In the rows, 128 means zero.
Known rows, with every way that one mark hangs from another:
S{U{G{A T} M}}: [125 128 147 128 114  75  19 130 117 168  81 137 133 163 150 144  80  93
 135 102 116 127 132 148 102 162  83 104 124 167  99 133 126 117  99 107
  62 116 158  90 171  55]
L{P{E{B} U}}: [115 121 183 117 157 135 176 123 168 143 166 105 152 156 206  81 178  89
 174 135  97 124 116  64 121  66 129 123 128 114 161 135 146  89 151 137
 121 122 105 200 133 179]
V{A L{P}}: [ 76 134 161 185 154 159 167 114 104 166 134 102 124 203  97  99 114 111
 103 153 111 136 123  73 134 121 106  96 149 117 113  95 110 146 179 142
 158 167  75 211 107 159]
T{G}: [159  80 112 123 145 112 111 117  86 131 136 128 150 141 144 156 123 109
 120 154 106 122 148 132 141 152  76 139 139 157 133 118 113 130 119 105
 103 136 154 120 158  96]
T{G{U{M P}}}: [146  77  82 133 106 130 121 143 102 118 142 134 108 127 111 175  93 126
 119 143 127 128 130 137 186 141  83 134 127 182 157 126 139 136 140  99
 109 125 152  81 141  83]
M{U{B G{T} P}}: [134 131  78 155 116 141 128 150 130 111  97 137 143  96 129 177 121 147
 130 128 159 137 140 145 145 140 110 145 134 138 140 153 145 170 123 132
 122 113 133  90 138 102]
A{G}: [164  78 122 112 169  95 101 114 109 138 144 131 151 119 112 157 170 106
  81 149 100 114 147 135 121 129  92 135 144 159 126 126 108 123  97 127
 136 139 126 131 116  92]
L{P{U{B G M}}}: [ 78 139 184 135 103 111 127 131 141 140 125 133 164 181 208  99 120 112
 162 112 125 122 100 104 116 116 120 138 138 131 164 135 161 116 126  97
 100 115 105 152 160 143]
G{A U}: [125  68 143 143 123 135 115 119 106 141 149 155  96 153 101 160 130  69
 115 157 110 133 158 115 150 148 113 162 165 163 150 111 109 119 147  89
 111 139 144 149 123  96]
A{G{T U{M}}}: [173  50  88 114 145  85  60 139 124 164 142 127 110 105  80 179 144 113
  85 143 133 110 140 120 164 156  67 122 135 214 134 149 125 132 102 131
  98 109 125  86 114  50]
T{G{A U{P}}}: [166  49  85 145 136 152 130 121  82 124 146 142  91 136 116 165 122 100
 107 171 103 129 169 121 174 148  84 144 128 177 147 108  80 148 149 105
  96 148 170 118 150  69]
H{P{U{G{T} M}}}: [157 104 194 116 116 102  68  92 133 152 113 127 172  91 221 132 122  96
 122  84  98 120 108 133 110 154  95 133 171 163 129 164 118  81  94 132
  94 121 121 147 150 101]
L{P{E}}: [117 126 166 128 135 123 161 143 130 126 148 112 161 156 169 117 146  88
 160 169 126 114 111  80 137  86  90 125 169 134 144 132 148 103 146 132
 116 117 102 209 134 142]
B{U{G{A} M S}}: [ 73 160 181 101 112  89  36 111 134 166  87 148 116 189 158  94  96 123
 156  69 123 127 107 161  77 147 144 101  83 111 111 119 144 137 102  82
 102 117 146  75 164 107]
V{A}: [115 111 136 142 156 126 121  98 112 152 135 120 144 136  99 141 128 104
  88 128 102 131 151 131 117 134 118 141 148 129 124 115 107 121 129 126
 160 159 120 141 105 138]
M{U{G}}: [101 118 152 157 107 119  87 148 127 135  99 140 159 129 145 185 119  91
 140 113 127 138 127 150 113 159  93 146 183 149 139 147 165 123  98  92
 113 128 124 132 140  88]
E{B P{H}}: [159 147 113 144 130 157 184 130 136 114 137 106 137  83 123  67 144 137
 106 152 127 137 148 128 101 130 190 147 155  88  89 153  78  74 132 188
 162 148  91 205  83 164]
T{G{U}}: [142  64 109 129 126 130 122 133 103 135 158 132 115 142 105 177 122 112
 122 154 117 125 145 124 172 156  77 149 152 179 152 121 136 134 132  98
 104 133 153 114 136  88]
H{P{L}}: [166 152 159 126 135 118 135 115 101  97 125 128 153  78 135 140 141 108
 123 137 131 135 105 121 149 154  92  94 202 119  98 122 125  96 133 171
 129 131 117 193 121 147]
U{G{A} M P{L}}: [143 140 116 156  99 121  84 128  79 112  70 123 135 118 145 147  76  64
 114 111 102 127 125 162 112 170 104 109 164 155 117 127  88 111 130 129
  72 145 129 118 180 118]
S{U{G}}: [101 143 168 122 114 100  87 131 125 139 119 136 154 167 127 162 107 112
 139 105 103 127 121 154 101 128 106 137 157 136 118 126 163 108 100 104
 116 136 142 120 134 106]
M{U{P{E}}}: [129 121 107 148 130 143 152 153 138  98 123 131 144  87 143 180 135 128
 147 131 140 140 125 130 152  85 102 123 132 128 149 131 151 128 133 119
 156 119 126 128 124 111]
M{U{B G{A} S}}: [ 90 173 139 145 119 126  89 134 143 136  78 158 114 151 142 144 135 126
 148 110 168 147 128 136 113 161 152 126 105  98 132 134 168 195 117  85
 109 108 154 107 158 105]
P{E{B}}: [148 136 144 100 168 135 156 113 163 144 151 100 143 113 146 111 162  76
 144 136  93 127 134 111 111  86 156 136 137 106 135 146 148  95 144 144
 132 126 125 162 121 185]
T{G{A U{S}}}: [143  76 112 128 136 127  93 116  98 144 137 146  81 161 115 153 134 106
 124 152 127 130 153 111 162 169  99 129 107 159 138 107 114 166 136  87
  82 128 178 107 156  73]
H{P{U{G}}}: [147 107 210 119 125 126 112  83 131 135 133 132 174 100 213 136 143  92
 120  95  80 125 117 133 101 135 114 156 191 141 137 151 119  77  99 126
 124 143 120 180 131 128]
S{U{B M}}: [ 89 192 130 107 114  85 103 141 145 123 113 154 129 161 122 129  90 168
 156 110 162 142 100 141 136 109 139  98  82  98 124 107 192 144 132  98
 142  99 151  74 135 132]
B{U{P}}: [109 118 128 109 136 125 150 120 116 104 147 143 141 144 126 122 123 171
 141 117 111 130 127 154 125  79 128 128 106 108 130 101 121 113 134 123
 185 138 129  97 113 142]
L{P}: [104 119 156 142 121 112 149 150 103 115 142 132 166 174 152 124 134 107
 146 168 138 121 115  96 144 110  89 129 174 133 140 121 144 106 142 119
 124 124 105 189 131 132]
B{E U}: [ 94 147 131  96 149 135 158 142 147 140 157 139 131 172 112  83 139 160
 162  98 105 132 134 123  91  89 141  91  91  82 109 100 125 112 129 140
 173 130 119 109 116 168]
M{U}: [106 117 131 151 121 113 112 154 124 117 118 149 150 123 133 180 129 122
 145 129 148 144 128 133 141 135  93 125 153 133 141 126 163 125 118  95
 144 115 129 126 128  93]
E{P{U}}: [135 106 131 127 118 131 161 116 111 114 156 123 160  96 159 132 139 112
 119 105  87 132 143 127 109 112 118 141 148 123 142 125  78  75 126 135
 151 139 102 153 116 152]
H{P}: [158 127 172 117 131 117 126 104 112 113 134 138 165  95 162 141 136 111
 114 137 122 128 114 128 134 131 107 134 191 124 113 140 129  93 123 142
 143 131 123 185 115 128]
E{B P{H L U}}: [159 149 128 147 137 158 196 122 144 107 143  97 131  68 139  58 168 141
 126 121 112 147 138 115  97 140 179 116 141  81  95 132  63  65 136 199
 148 152  88 201  96 193]
P{E{B} H L}: [162 163 158 135 161 148 172 127 159 123 131  84 132  80 130  72 167 117
 146 161 134 128 121 112 103 134 168 119 159  93  89 135 117  90 132 189
 123 141 105 220 110 183]
U{G S}: [102 150 169 113 103 103  82 115 121 139 104 126 152 159 135 147 123  99
 127 100 126 116 111 153  92 154 148 153 153 124 133 146 172 134  98  93
 101 127 135 112 146 143]
E{B{U{M S}} P}: [106 204 107  94 125 124 140 133 162 132 125 117 100 123 111  62 129 163
 155  79 133 146 111 134 108 108 185  67  66  60  93 133 134 107 150 166
 164 110 111 102 107 186]
T{G{A U{B{E}}}}: [151  92  86 131 149 160 145 127 112 145 150 146  78 158 105 129 137 109
 123 163 117 135 175  99 157 157 114 131 102 143 139 106  96 176 157 115
  97 131 168 118 151 101]
E{P{U{B G S}}}: [114 161 135 116 106 139 151 110 134 121 133 122 143 111 156 114 141 131
 127  82 111 132 127 133  96 127 167 148 117  95 142 138 111 124 124 131
 137 127 115 129 128 178]
U{M P S}: [110 172 102 115  90  95 107 141 116  87  99 138 130 131 131 135  88 162
 133 101 171 125  83 150 148 101 158 101  77 108 139 127 170 139 133  97
 147 100 139  51 142 147]
P{E H L U{M}}: [131 130 199 134 128 117 119 117 159 131 122 100 153  83 203  81 132 126
 158 108 126 120  96 120  94 132 138 115 129 127 124 125 108  69 103 132
 111 129 105 180 139 146]
U{B G P}: [131 152 107 131 112 157 171 116 116  99 117 130 157 122 131 146 114 125
 107 136 116 124 137 161 117 117 162 185 150 116 150 143 135 151 135 128
 140 141 130 111 133 170]
T{G{U{B P}}}: [149  88  69 127 126 154 169 132 109 108 158 138 103 127  95 166 121 151
 119 164 135 131 148 125 192 131 110 156 118 153 160 118 135 168 155 113
 130 130 161  91 130 116]

Rows:
[138 116 126 149  94 123  75 118  89 126  77 135 146 133 171 145  69  64
 102 115  94 121 135 169 100 146 118 145 153 160 133 144  94 107 116 101
  86 145 135 110 173  93]
U{G{A} M P}
[131 127 139  99 156 121 112 110 152 166 132 116 136 151 128  89 149 116
 143 105  91 130 145 140  91 130 149 131 124 117 112 145 134 106 122 152
 122 132 128 111 126 158]
E{B{U{G{T}}}}
[153  88  77 118 152 137 158 129 131 115 165 139 101 101  62 171 167 146
  81 157 130 123 144 127 170 107 127 151 122 155 155 128 131 162 134 136
 163 132 130 103  87 112]
A{G{U{B P}}}
[120 130 112 147 119 121  98 147 136 141  96 138 146 115 133 170 128 128
 139 124 157 137 139 140 129 168 102 144 149 141 134 154 161 166 108 117
 103 104 131 104 144  92]
M{U{B G{T}}}
[ 98 134 192 174 134 158 182 136 122 141 136 101 145 185 154  78 121 122
 138 181 136 119 105  74 123 105 125 123 164 117 113 113 120 120 159 135
 135 141  76 252 116 148]
V{L{P{E H}}}
[172  83  91 121 160 137 150 137 129 119 164 113 100  80  63 182 176 112
  93 151 109 119 136 116 168 109  91 121 148 174 142 126 119 132 131 159
 138 138 120 130  93 111]
A{G{U{P{E L}}}}
[142 183 102 111 135 129 167 134 124  75 126 105 120  92 103 137 150 144
 147 127 149 123  94 118 150  90 142  86 101  90 128 110 147 144 155 156
 142 117 133 111 130 195]
U{P{E L} S}
[127 134 151 132 133 136 111  95 109 147 102 143 142 157 150 123 124  73
 112 140 102 126 158 145  87 163 153 179 155 120 131 134 108 152 126 105
  92 141 145 146 160 136]
U{B G{A}}
[138  90  95 122 130 139 142 131 116 132 158 139 106 141 100 161 128 134
 124 160 133 130 147 122 177 154 103 154 130 157 155 119 149 164 144 101
 116 126 161 105 135 110]
T{G{U{B}}}
[100 198  92  98 140 145 184 156 142  94 141 129  96 153  79  78 144 208
 170  85 145 137 105 120 118  76 166  44  45  49  99  84 131 152 151 170
 180 122 124  74 116 201]
B{E U{P{L} S}}
[135 159 131 136 133 132 160 144 133  88 129 117 130 104 114 126 124 174
 148 142 143 132 109 131 133  86 126 102 120 106 100 103 128 110 128 159
 154 137 132 153 107 132]
S{U{P{E H L}}}
[118 148 141 109  88  66  14 133 123 162  72 117 147 146 147 140  86 108
 132  82 152 108  97 153 106 184 115 120 124 158 119 168 171 137  87 101
  59  93 137  58 172 103]
U{G{T} M S}
[135  78 109 128 109 114  95 141 110 142 141 134 110 144 114 171  98 112
 127 140 128 127 129 131 173 164  74 130 138 185 150 126 152 129 127  88
  93 119 155  93 147  79]
T{G{U{M}}}
[140 166  80 141 129 182 232 144 135  76 139 136 136 112 119  74 131 207
 113 165 162 129 141 129 120  83 210 156  94  66 118 124 103 152 146 163
 190 137 115 139 100 180]
U{B{E} P{H}}
[159  75  72 139 140 161 152 117  93 118 145 147  83 135 111 150 128 123
 110 173 122 136 171 117 177 143 109 150 105 154 151 104  90 178 162 109
 107 137 176 108 147  91]
T{G{A U{B P}}}
[193  37  62 121 157 115 112 134 112 134 159 124 110  87  66 187 167 133
  72 162 123 111 158 117 175 129  75 142 139 206 141 143 101 139 115 157
 124 129 127  94  96  63]
A{G{T U{P}}}
[118 179 125 113 129 144 155 127 154 114 124 124 132 130 128 146 117 145
 145 114 117 130 121 146 118  77 150 138 111 104 132 130 164 147 133 135
 142 127 148 109 130 152]
S{U{B G P{E}}}
[ 95 196 104  90 130 143 171 155 153 124 148 128 105 150  94  67 141 191
 162  74 133 134 118 116  95  87 169  57  57  49  91 106 113 132 138 171
 183 116 108 106 108 184]
B{E{P} U{S}}
[126 138 143 120 145 144 167 124 135 100 138 117 132 105 130  91 133 181
 152 132 129 125 117 143 116  88 139 114 111  99 103 103 101 105 131 159
 171 145 116 149 105 151]
B{U{P{E H L}}}
[168  70 142 138 134 110  52 102  83 167  99 125 159 141 156 148 120  46
  99 141  84 111 172 139  90 188  85 165 185 181 116 148  71 114 102 123
  51 142 139 141 170  73]
U{G{A T}}
[123 102 131 162 194 146 130  88 109 186 135 102 110 157  65 127 143 108
  51 140  84 130 152 106 113 134 111 103 126 138  99  98  76 160 144 147
 168 175  94 166  95 125]
V{A{G} L}
[113 186 127 134  97 154 159 119 135  91  96 132 138 122 132  96 119 196
 110 135 180 119 111 165 105 125 228 186 108  79 124 151 148 177 112 125
 148 132 134 115 122 167]
U{B G P{H} S}
[130 139 112 127  98  91  67 149 121 129  94 128 145 134 131 161  72 138
 131  94 129 122 110 159 127 123  91 110 121 162 115 142 149 115 106 126
 103 115 143  63 147  84]
S{U{G{T} M P}}
[107 125 202 139 138 144 186 123 165 129 153 118 161 144 219  58 163 151
 164 164 145 115 111  78 110  82 151 160 126 105 149 135 127 111 128 128
 135 125 101 227 123 148]
L{P{E H U{B}}}
[138 122  57 113 112 133 154 143 135 105 148 135  84 111  58 157 137 191
 125 148 194 128 126 111 200 119 150 146  87 140 155 136 165 190 159 140
 137  94 146  51 101 143]
G{T U{B P S}}
[113 196  74 151 125 154 185 179 144  97 120 137 115  98  92 134 145 160
 158 124 170 158 131 109 145 133 129  76 116  76 113 114 142 162 151 163
 154 108 112 133 120 159]
M{U{B{E{P{L}}}}}
[101 140 152 102 115 125 101 123 147 141 113 119 143 135 161 119  91 125
 152  79  94 120 107 166  96  92 127 123 115 130 132 139 141 102 114 120
 133 130 122  93 144 134]
B{U{G M P{E}}}
[ 99 155 155 100 135 114 100 117 163 162 118 124 133 161 140  82 119 110
 153  83  98 137 121 153  87 126 163 116 118 105 116 143 165  97 121 124
 127 127 123 104 133 165]
E{B{U{G M}}}
[150 167  95 148 120 163 196 166 116  99 136 107 134  94  93  84 136 142
 121 139 133 131 140 113 101 140 143  93 156  85  77 120  65  91 136 202
 151 145  82 196 102 171]
B{E{P{H L}}}
[129  94 107 132 176 136 127 100 140 168 156 124  94 119  46 153 165 125
  62 137 115 130 160 120 145 133 125 140 124 149 132 123 114 163 129 142
 166 156 121 121  81 111]
V{A{G{U{B}}}}
[120 190 114 142  86 106 119 153 113  70  84 125 121 102 121 101  92 197
 132 124 205 127  70 152 141 136 169  89  91  96 101 118 143 133 122 129
 140 112 122 100 133 145]
U{M P{H L} S}
[154 140 172 140 142 136 151 131 132 112 125  95 150  81 137 102 147 120
 138 166 141 118 118 122 110 141 129 130 177 115  96 127 105  92 117 162
 118 143 105 219 117 149]
P{E H L}
[139  90 110 124 107  90  38 134 116 162 109 145  71 143 101 145 111 109
 126 132 168 123 133 106 166 177 106 110  97 179 133 131 127 155 136 100
  65  91 157  70 149  65]
G{A T U{M S}}
[121 158 141 131 111 114 119 147 149 107 112 128 133 117 148 120  87 174
 146 123 150 128  97 145 126  77 138 110  95 117 110 125 145 102 115 125
 153 119 135 119 119 103]
S{U{M P{E H}}}
[123 129  98 149 103 121  89 157 127 115  85 133 133 106 129 183 123 148
 136 106 166 132 119 144 141 143 108 120 122 141 133 155 158 165 106 119
 112 109 135  77 143  87]
M{U{G{T} P S}}
[124 167 127 124 123 141 152 134 157 130 124 115 119 103 133  37 120 175
 136 113 137 144 126 144  91 123 193 107 104  76  76 147  91  75 127 179
 171 134  93 162  89 153]
E{B{U{M}} P{H}}
[106 134 214 111 120 111  99 103 185 145 122 114 146 115 228  71 133 154
 157  92 148 114  87 121  82 101 184 144  74 110 140 142 141  96  87  89
 131 112 124 142 135 135]
P{E H U{M S}}
[127 113 192 108 158 148 129  71 162 166 136 119 148 131 220 109 161  61
 143 102  59 120 150 118  70 107 156 178 117 122 168 136 105 123 120 103
  95 137 143 155 165 160]
P{E U{B G{A}}}
[ 92 141 205 130 111 131 124  90 161 137 118 137 154 145 197  73 143 176
 131 104 146 119 116 147  67 142 218 199 103  91 141 144 137 138  81  89
 135 134 131 141 129 148]
P{H U{B G S}}
[142  91  98 131 128 130  98 120 106 148 128 151  82 155 125 142 106 105
 125 155 130 134 154 118 168 173 100 132 104 163 144 112 115 168 148  87
  81 119 172  98 164  75]
T{G{A U{B M}}}
[ 88 154 129 119 103 116  94 128 139 138 115 165  61 165  99 122 112 123
 139 127 178 140 119 117 158 150 171 124  80 116 151 113 167 180 156  76
 110  97 159  82 138 124]
G{A U{B M S}}
[116 167  78 128 109 169 210 168 142 108 168 131  86 114  41 137 138 142
 137 136 150 145 132 101 167 130 147 118 145 105 139 115 146 144 171 164
 152 120 107 136  91 190]
G{U{B{E{P{L}}}}}
[134  74 117 137 173 131 112 104 131 172 155 119  99 120  52 166 161 108
  59 134 100 125 159 122 141 138 104 138 143 166 129 124 107 140 118 139
 160 162 117 130  81  95]
V{A{G{U}}}
[182  37  91 115 160  98  88 128 119 158 160 125 115 102  68 183 171 115
  80 157 124 110 158 114 164 150  65 141 149 209 135 145 112 135 104 144
 109 122 128 106 103  59]
A{G{T U}}
[107 135 106 147  80 148 164 152 143  97 137 149 102 110  95 132  90 180
 120 152 186 132 110 143 171 117 176 171 126 134 157 136 165 139 144 108
 163 119 121 106  93 130]
G{U{B M P{H}}}
[105 182  89 109 126 137 162 166 138 104 130 130 112 142 102  82 107 180
 167  83 127 136 106 131 118  88 134  40  69  83 103  93 122 117 148 164
 168 122 111  74 131 177]
B{E U{M P{L}}}
